Each row comes from the steps of one walk. Every step used is in the known rows, and no mark comes twice. Write the walk behind each row, first mark first.
(in the rows, 128 means zero)
Known rows:
Z > Y > X: [112 139 132 115 162 146 145 124 123 113 107 149 158 111 123 127  99 137
 119 106 148 130 135 137 132 207 129 120 152 176 106]
Z > Y > X > R: [105 118 125  99 167 155 189 122 117 107 118 155 168 113 126 147 133 142
 145 102 160 121 129 127 145 219 150 124 155 189  75]
R > A > D: [133 137 125 109 105 163 114 126  93  88 129 143 126 161 138 158 151 182
 176 130 162 128 123 112 132 175 160 105 147 121 135]
Z > Y > X > M > A: [132 191 156 110 145 137 162 118  89  61 104 145 224 113 158 133  97 128
 122  72 172 102 142 134 139 213 129 113 161 141 107]
Y > X > D > A: [105 162 165 126 119 140 143 133  90  46 102 161 170 134 139 175  90 110
 150  80 128 145 125  87  90 180  97 142 183 115  99]
F > A > D: [133 181 141 135 115 134 125 146  79  87 151 108 105 135 155 141 112 131
 171 141 158 165 139 103 117 139 146 117 112 114 122]
A > F: [148 121 133 147 118 149 153 122 140 135 147 120 147 151 150 100 129 110
 120 134 167 141 143 146 131 115 105 131 128 141 120]
R > X > M > A > F: [129 164 133 142 116 135 151 115  80  68 131 145 232 160 193 130 115 129
 116  77 185 128 144 146 135 140 141 100 146 114 143]
R > A > M > X > D: [100 158 140 116 100 168 147 130  90  55 142 125 189 166 155 175 105 137
 150  83 177  98 133 122 149 207 144  72 180  98 156]
D > A > M: [136 161 147 120  94 182 162 140 110  88 140 140 114 141 137 140 129 104
 155 142 161 141 153  92  72 156 126 102 106 111 123]
R > X: [ 93 118 104 128 145 123 110 122  98 111 113 160 145 137 139 155 119 150
 122 105 125 146 122 127 125 147 164 103 134 133 148]
F > X > D > A: [131 158 146 116  80 105 145 159  91  41 129 135 176 133 139 145  93 125
 189  86 142 172 125 108 101 149 113 173 139 115 136]
D > A > M > X > Y: [ 85 180 148 153  97 217 156 113 125  47 148 165 152 130 154 186 121 140
 172 127 178 121 157 102  52 162 115  95 138  96 133]
M > X > Y > Z: [ 84 148 140 176 141 181 128  87 152  66 153 158 152 148 141 153  96 119
 112 126 127 118 117 147 106 115 132 104 193  94 119]
X > R > A > D: [124 116 117  92 106 172 156 126  89  81 145 150 139 164 141 177 180 187
 205 125 175 120 112 106 146 188 177 108 149 134 100]
F > A: [137 160 119 141 123 118 135 159  99 108 159  91 124 122 134 132 103 129
 127 129 132 150 124 127 124 117 138 119 113 110 144]
X > M: [136 162 151 130 126 122 119  94 130 115 131 110 162 136 143 138 138 128
 126 121 149  95 153 119 152 139 133 118 125 105 122]
F > A > M > X: [108 192 117 132 116 168 154 154 100  76 175 103 136 116 166 142  73 106
 136 123 171 133 153 119 118 153 142  67 120  93 160]
Z > Y > X > D > A: [126 159 180 116 135 137 151 138  84  52  90 168 188 142 131 154 104 120
 148  77 151 158 126 105  97 231 107 151 170 156  90]
X > F > A: [160 169 130 138 114 129 116 163 104 106 174  90 170 125 141 134  87 121
 113 115 146 137 123 124 123  85 121 116 139 137 147]
A > F > X > M: [146 168 123 142  98 127 157 105 147  98 169  92 196 134 168 104  99 125
 147 115 197 126 179 151 162 124 118 139 119 125 138]
M > A > F: [155 141 136 139 100 148 179 153 105  92 143 132 179 144 169  94 117 108
 124 107 167 142 123 153 117 111  97 133 139 129 125]
X > R: [119 106 120 109 129 136 171 128 123 121 141 133 142 131 129 146 162 136
 157 124 144 121 119 120 143 139 145 134 130 142  96]
D > A > M > X: [118 174 137 108 107 197 147 143 117  51 142 169 137 124 161 157 107 106
 158 122 166 138 145 101  67 171 122  90 127  96 140]
D > A: [146 140 139 118 108 148 128 148 114  90 123 157 125 130 128 143 136 129
 149 126 129 154 116 105  73 137 120 141 120 112 125]
M > A: [136 147 130 118 112 123 155 157  91  86 123 138 160 122 145 123 118 120
 132 100 130 129 109 135 114 123 121 131 139 117 136]
Y > X > M > A > D: [105 212 160 113 120 155 146 103  74  37 110 154 188 122 191 160  93 123
 171  90 172 101 159  91 131 181 125 103 174 102  94]
D > A > M > X > F: [144 185 147 102  98 208 127 147 122  53 157 166 185 126 172 157  95 100
 147 110 180 129 143  99  70 136 104  89 152 120 145]
R > A > M > X > F: [134 160 112 104  99 208 121 138 118  72 168 136 201 142 161 163  95 149
 128  99 189  88 132 130 127 154 140  56 183 124 174]
R > A: [137 116 101 117 111 148 121 140 112 106 136 127 145 145 116 149 141 179
 131 116 136 115 106 136 135 158 153 107 149 117 155]
R > A > M: [125 135 111 120  96 178 158 135 105 110 151 110 132 157 130 148 132 156
 135 133 169 100 146 122 133 178 163  66 135 114 154]

Which walk is each row?
[154 145 112 129  81 153 166 158 130  66 160 138 162 129 155 108 100 127
 172 119 175 183 141 137  83 121 103 163 114 129 142] => D > A > F > X
[ 83 117 109 109 149 154 179 116 121 100 131 148 153 110 136 166 119 134
 153 104 138 108 129 108 141 168 136 115 167 144  83] => Y > X > R
[135 200 142 131 132 179 170 152  92  95 169  94 186 116 151 131  52 105
 112 112 198 127 168 116 121 185 131  69 151 180 125] => Z > Y > X > F > A > M
[133 213 139 102  82 122 149 128  81  31 136 128 192 122 188 136  99 135
 208  95 187 129 157 118 143 149 140 136 131 103 133] => F > X > M > A > D
[ 80 201 138 192 121 204 168 113 115  47 199 103 135 150 158 158  63  94
 116 139 162 127 154 134  97 126 152  54 168  72 135] => F > A > M > X > Y > Z
[159 190 151 130 105 146 108 151  84  89 167 109 151 140 164 143  97 124
 160 128 171 153 139  98 118 101 127 114 138 141 127] => X > F > A > D
[134  99 104 111 138 191 206 129 113  93 146 146 206 151 140 140 142 180
 141  97 207 119 122 152 156 235 152 109 175 189  91] => Z > Y > X > R > A > F
[146 182 118 123 124 147  98 165 110  72 174 118 195 107 165 148  66 122
 119  95 153 137 114 132 120  98 115 106 161 123 164] => M > X > F > A
[102 137 149 188 132 163 144  85 142 100 152 130 126 163 120 140 116 118
 108 146 120 120 129 141 105 102 138 116 173 106 101] => X > Y > Z
[126 184 145 142 118 160 177 110 107  63 135 128 226 130 190 127  84 104
 117  82 186  98 156 135 137 149  95 109 173 112 106] => Y > X > M > A > F
[114 105 100  86 149 174 182 131 101  87 127 153 187 130 115 166 144 194
 148  90 170 106 107 137 153 248 173 104 172 177 102] => Z > Y > X > R > A
[126 178 127 145 106 152 170 150  93 110 169  74 112 133 145 132  94 105
 132 146 165 135 160 114 117 139 149  80 102 110 143] => F > A > M
[134 192 119 110  88 107 155 142  99  50 140 112 212 108 166 127  87 133
 163  81 162 115 141 143 147 129 134 140 134  99 154] => F > X > M > A
[137 151 129 110 130 157  94 132 141  91 146 155 198 115 158 142  93 120
 120  95 148 116 118 132 126 106 106 117 175 140 148] => M > X > F
[146 180 130 126 148 146 134 157  98  92 153 111 199 106 141 133  61 129
 104  93 166 141 130 130 124 165 125 109 164 183 127] => Z > Y > X > F > A
[166 134 145 139 100 167 152 142 128  94 145 149 144 151 149 116 137 113
 141 132 167 166 132 125  75 124  94 144 121 125 116] => D > A > F
[109 151 102 107 108 195 140 132 110  74 151 136 157 138 150 162 111 155
 138 112 174  98 136 133 132 191 157  58 156  98 170] => R > A > M > X
[ 97 160 163 132 102 148 149 133  54  52 114 160 163 176 155 179 115 111
 155  90 159 158 148  82  87 191 150  92 138 112 132] => R > X > D > A > M
[141 155 172 133  99 156 141 137 109  40 135 163 202 162 179 143 110  98
 154  84 176 165 123 122  90 154  77 148 165 110 119] => M > X > D > A > F
[137 132 100 140  98 135 167 136 140 109 164 110 164 125 155  93  91 123
 151 121 175 157 152 160 142 113 114 149 122 147 145] => A > F > X
[145  90 100 120 103 177 187 132 120 108 169 123 175 169 142 140 171 168
 149 117 187 118 116 147 151 156 148 116 151 143 114] => X > R > A > F
[ 99 162 125 119 126 177 148 122 130  98 146 140 140 123 159 142 100 104
 136 124 169 112 157 124 122 162 132  76 135 110 144] => A > M > X
[122 163 169 113 110 137 117 146 101  30 114 174 181 140 156 170 112 111
 161  78 139 153 108 104  90 167  99 145 166  95 129] => M > X > D > A
[144 150 103 130  81 133 193 167 107  68 157 122 196 121 174  88  80 119
 155  92 176 159 134 165 126 108 107 150 134 133 150] => M > A > F > X
[ 73 172 146 177 126 213 164  81 147  67 169 140 139 158 153 151  86  95
 119 140 159 104 157 134 101 136 142  63 182  91 117] => A > M > X > Y > Z
[120 127 114 124 136 137  92 126 104 109 129 159 194 141 147 153 106 142
 110  90 137 133 121 122 125 111 146 104 162 157 155] => R > X > F
[129 152 135 190  83 189 183 117 146  38 186 139 159 163 145 122  90 115
 150 136 169 178 141 149  64  94 113 149 160 111 115] => D > A > F > X > Y > Z
[128 156 106 139 130 124 100 157  74  91 160 123 189 132 152 158  78 146
 106  92 142 156 116 122 119 103 157  94 149 139 170] => R > X > F > A
[145 199 153 120 142 165 129 143  77  71 146 128 181 122 163 143  71 129
 150 106 189 156 145 108 118 183 129 105 162 186 104] => Z > Y > X > F > A > D
[140 149 140 113 154 158 127 128 125 111 122 148 204 113 135 130  86 128
 107  93 160 120 134 133 129 172 111 121 177 200 112] => Z > Y > X > F
[126 111  94 120  99 143 208 136 138 102 177 115 177 129 156 112 122 130
 180 115 189 149 144 151 155 124 130 151 123 160 114] => A > F > X > R
[107 139 156 128 118 116 114 140  62  51  98 179 177 167 143 180 120 136
 151  74 130 172 110  96  88 169 141 132 154 116 133] => R > X > D > A
[128  95  96  98 113 156 162 137 106 102 150 133 157 148 122 168 170 186
 161 111 150 106  98 127 148 170 171 113 150 131 123] => X > R > A
